Known rows, with every step that occurs:
kuzen > mureme > lomine > zisup: [ 1.34  2.24 -2.43 -0.33 -4.59  3.41 -0.81 -1.71 -4.32  1.04 -1.03 -1.30
  0.87  2.22 -1.39 -1.78  2.57 -5.18  0.28]
mefor > mureme > lomine > dete: [-0.16  2.98 -1.77 -3.35 -1.19 -4.55 -0.51 -4.22  1.67  0.66 -0.89 -2.96
  3.37 -4.74  0.10 -2.57 -0.06  1.09  0.26]
dete > lomine > zisup: [-0.24 -1.34 -2.27  1.08 -2.37  4.73  0.21 -3.69  1.27  3.21 -0.02 -0.69
 -0.74  4.07 -1.49 -1.70  2.87 -5.64  2.79]
dete > kuzen: [-1.34 -2.48 -0.23 -1.93 -2.19  2.02  0.08 -1.71  1.09 -0.06 -0.13  1.51
 -0.71  1.38 -0.13  0.81 -0.68 -2.55  2.25]
lomine > zisup: [-1.26 -0.33 -1.72 -1.23 -4.52  4.33  0.42 -3.13 -2.06  2.48 -0.12  0.27
 -1.59  3.80 -1.19  1.25 -1.53 -3.40  2.39]
dete > zisup: [-1.07 -6.06  1.81 -0.66 -0.11  0.02 -0.81  2.01  0.05  1.71 -0.44  2.18
  0.51  2.17 -0.60  0.66 -0.47  1.31 -0.48]
kuzen > mureme > dete > lomine > zisup: [ 0.34  1.23 -0.32  2.97  2.66  4.97 -0.82 -0.27 -0.51  1.13  0.50 -0.91
 -2.82  0.06  0.58 -1.57  4.39 -3.90  2.58]
zisup > mefor > mureme > dete > kuzen: [-0.90  4.69  0.14 -2.21  0.74 -4.36  0.41 -2.45  4.53 -4.19  2.30  1.54
 -1.85 -1.00 -0.17  2.65  0.48  4.45  2.01]
dete > kuzen > mureme > lomine: [ 1.18  0.33 -0.49 -1.27 -2.31  0.82 -1.28  0.24 -1.57 -1.86 -1.05 -0.56
  2.52 -0.58 -0.19 -1.82  2.19 -4.34  0.70]
zisup > mefor > mureme > lomine: [-0.25  2.62 -1.14 -1.62 -2.98 -4.97  0.56 -1.89  1.64 -1.55  0.12 -1.15
  2.45  0.40 -2.00  0.05  2.36  0.81 -0.87]
dete > zisup > mefor > mureme > lomine: [ 1.07  0.13 -0.16 -1.38 -1.96 -8.36 -0.57  0.28  1.99 -2.06  0.78  0.61
  4.14  1.56 -2.49 -0.98  2.33  3.56 -2.79]
lomine > zisup > mefor: [-0.24  3.54 -2.48 -0.01 -6.86  1.83  1.29 -2.45 -1.71  1.00  1.97  0.96
 -2.30  5.52 -2.70  1.76  0.14 -2.29  2.04]
dete > lomine > zisup > mefor > mureme: [ 1.08  4.21 -2.52  1.08 -3.52 -2.09  0.89 -5.57  3.09  0.17  1.56 -0.91
  0.12  4.57 -1.75 -2.86  4.05 -1.51  2.24]
mefor > mureme > lomine > zisup: [-0.34  2.63 -3.44 -2.89 -5.07 -0.66 -0.32 -5.68 -0.10  0.15 -0.71 -1.42
  2.63  3.20 -1.78 -1.42  0.74 -1.84  0.92]
zisup > mefor > mureme: [-1.05  2.17  0.99 -0.79 -2.57 -4.13  1.22 -1.16  1.45 -1.63  0.75  0.31
 -0.50  1.07 -0.77  0.25  0.05  1.55  0.27]
kuzen > mureme: [-0.43 -1.32  2.20  0.98 -0.49  2.15  0.14  3.04 -3.29  0.41 -1.25 -0.25
 -1.59 -1.41  1.15 -0.68  0.31 -2.96  0.63]
zisup > mefor > mureme > lomine > dete: [ 1.14  5.87 -2.12 -2.19 -3.49 -6.49  0.29 -3.55  2.17 -0.58  1.37 -2.68
  2.85 -4.15 -1.28 -1.72  0.94  2.07 -0.46]
dete > zisup > kuzen: [-0.07 -4.80  2.26  1.15  5.26  2.60  0.52  4.49 -1.03  1.42 -0.37  2.43
  0.21  4.12  1.45  1.13 -2.80  2.34 -2.60]
mureme > zisup > kuzen: [-1.66 -6.55  0.81  3.01  3.88  4.86  1.93  3.65 -0.86  1.67 -2.15  0.49
 -1.62  1.70  1.09  3.40 -4.99 -0.09 -2.13]
lomine > dete > kuzen > mureme > zisup > mefor: [ 2.01  1.05 -1.10  1.26 -3.53 -2.97  0.00  0.31 -0.16 -2.40  1.07 -0.44
 -1.08 -3.24  0.17 -0.53 -3.13 -1.19  0.96]
mefor > mureme: [-2.09 -0.96  1.12 -1.93 -0.38 -1.40  0.60 -1.80  1.29 -0.32 -0.77 -0.07
 -0.02  0.33  0.50 -0.85 -1.02  0.74  0.94]

Rows:
[-0.29 -2.91  4.17  1.78  4.47  0.24 -1.45  5.80 -1.49 -0.70  0.26  2.12
 -1.79 -2.47  0.90  0.93  0.82  2.48 -1.15] | kuzen > mureme > dete > zisup
[ 2.58  0.56 -0.61  4.59  4.36  7.53  0.72  1.83 -2.65  1.68 -0.37 -0.84
 -0.96  4.39  2.05 -3.31  1.91 -4.80  0.25] | dete > lomine > zisup > kuzen > mureme
[-1.00 -5.60  2.11  2.83 -1.08  1.04  0.26  3.00 -2.96  0.08 -2.44 -0.18
 -1.65 -1.68  0.29  0.67 -2.28 -2.78 -0.65] | kuzen > mureme > zisup
[ 2.20 -2.44 -1.22 -0.29  3.96  0.42 -0.77  1.63 -0.34  2.19 -0.28 -0.56
  3.97 -1.30  0.93 -0.82 -2.36  2.46 -3.60] | mureme > lomine > dete > zisup > kuzen
[-2.94 -0.12  2.37 -1.71  3.18 -1.39  0.42 -1.19  2.20 -1.34 -0.55  0.07
 -2.14 -2.82  1.20  1.99 -0.29  3.19  0.87] | mefor > mureme > dete
[-1.20 -3.84  0.87  1.68  4.68  0.06  1.92  1.58  0.76  0.05 -2.38  0.11
 -0.51  1.25  1.94  1.47 -5.67  2.43 -2.21] | mefor > mureme > zisup > kuzen
[-1.73 -2.11  2.79 -1.30  4.07 -4.44 -1.14  0.85  2.79 -1.09  0.40  1.79
 -0.66 -1.62  0.53  0.96 -0.32  6.65 -1.02] | mefor > mureme > dete > zisup
[ 2.62  2.20 -0.67  1.44  4.01  3.32  0.03  2.22 -3.72  0.77 -1.30 -2.75
  2.04 -4.26  2.94 -2.17 -1.20 -1.16 -2.13] | zisup > kuzen > mureme > lomine > dete
[ 0.40  0.49 -3.64 -3.52 -2.83 -0.22 -1.20 -4.64  1.75  0.55  0.37 -1.44
  3.22 -3.42 -0.29 -1.03 -0.27 -1.90  1.60] | mureme > lomine > dete > kuzen
[-0.44  0.35  3.50  3.40  8.74  6.01  0.69  6.68 -3.29 -0.43 -1.30  0.09
 -3.44 -2.18  3.34  2.34 -1.07  0.88 -1.20] | zisup > kuzen > mureme > dete
[-0.66  6.25 -1.36 -0.99 -2.52 -1.64  0.72 -3.72  1.50 -1.85  2.59  0.58
 -3.28  1.49 -1.33  2.27  0.44  3.16  1.74] | lomine > zisup > mefor > mureme > dete
[-2.06 -1.28  0.15 -1.61  2.12  2.74 -0.20 -0.72  2.16 -1.06  0.53  1.50
 -2.47 -0.94  0.11  3.45 -0.23  0.45  2.37] | mureme > dete > kuzen
[ 0.36 -0.54  0.60  0.11 -0.63  1.35 -0.44  2.62 -3.34  0.28 -2.43 -1.46
  1.66 -2.10 -0.38 -1.59  2.34 -3.70 -0.65] | kuzen > mureme > lomine
[ 2.47 -0.29  0.50 -0.84 -0.53 -3.08 -2.50  2.02 -2.37  0.82 -0.01 -1.26
  3.86 -4.01  0.31 -3.93  0.99 -0.58 -1.96] | kuzen > mureme > lomine > dete > zisup
[ 1.33 -0.94  0.32  2.30 -3.11 -1.59  0.43  2.46 -0.61 -3.51  0.28  1.34
 -1.32 -0.13 -0.65  1.64 -1.59 -2.23  0.26] | dete > kuzen > mureme > zisup > mefor
[-1.06  0.21 -1.63  1.61  2.27  5.24 -0.16 -3.45  2.30  2.80  0.19 -0.51
 -2.70  1.61 -0.75  0.70  4.37 -2.78  2.82] | mureme > dete > lomine > zisup
[-0.95 -3.68  2.94  1.75  8.76  3.07  0.33  5.06  0.37  0.32  0.33  2.47
 -1.59  0.71  1.85  4.06 -1.96  5.05 -2.95] | mureme > dete > zisup > kuzen
[ 0.34 -2.89  0.45 -1.32 -0.58 -1.91 -1.03 -0.21  0.40  2.54  1.03  0.82
  0.87 -2.32  0.57 -0.77 -1.75  1.92 -0.19] | lomine > dete > zisup
[-0.22  5.12 -1.99 -1.21 -6.44 -2.28  0.96 -4.62 -0.03 -1.20  1.74  0.34
 -1.07  4.12 -1.62  0.07 -0.85  0.20  1.86] | lomine > zisup > mefor > mureme
[-0.31 -1.48  3.39  0.31  9.16 -1.51 -0.17  3.77  1.92 -1.35  0.46  2.02
 -0.45  0.90  2.09  1.70 -2.62  7.82 -3.12] | mefor > mureme > dete > zisup > kuzen
[ 3.62  2.86 -0.02  0.80 -1.93 -5.70 -1.70  2.05 -1.60 -0.72  1.40 -0.76
  2.95 -4.15 -1.33 -2.83  2.39  0.83 -2.33] | kuzen > mureme > lomine > dete > zisup > mefor
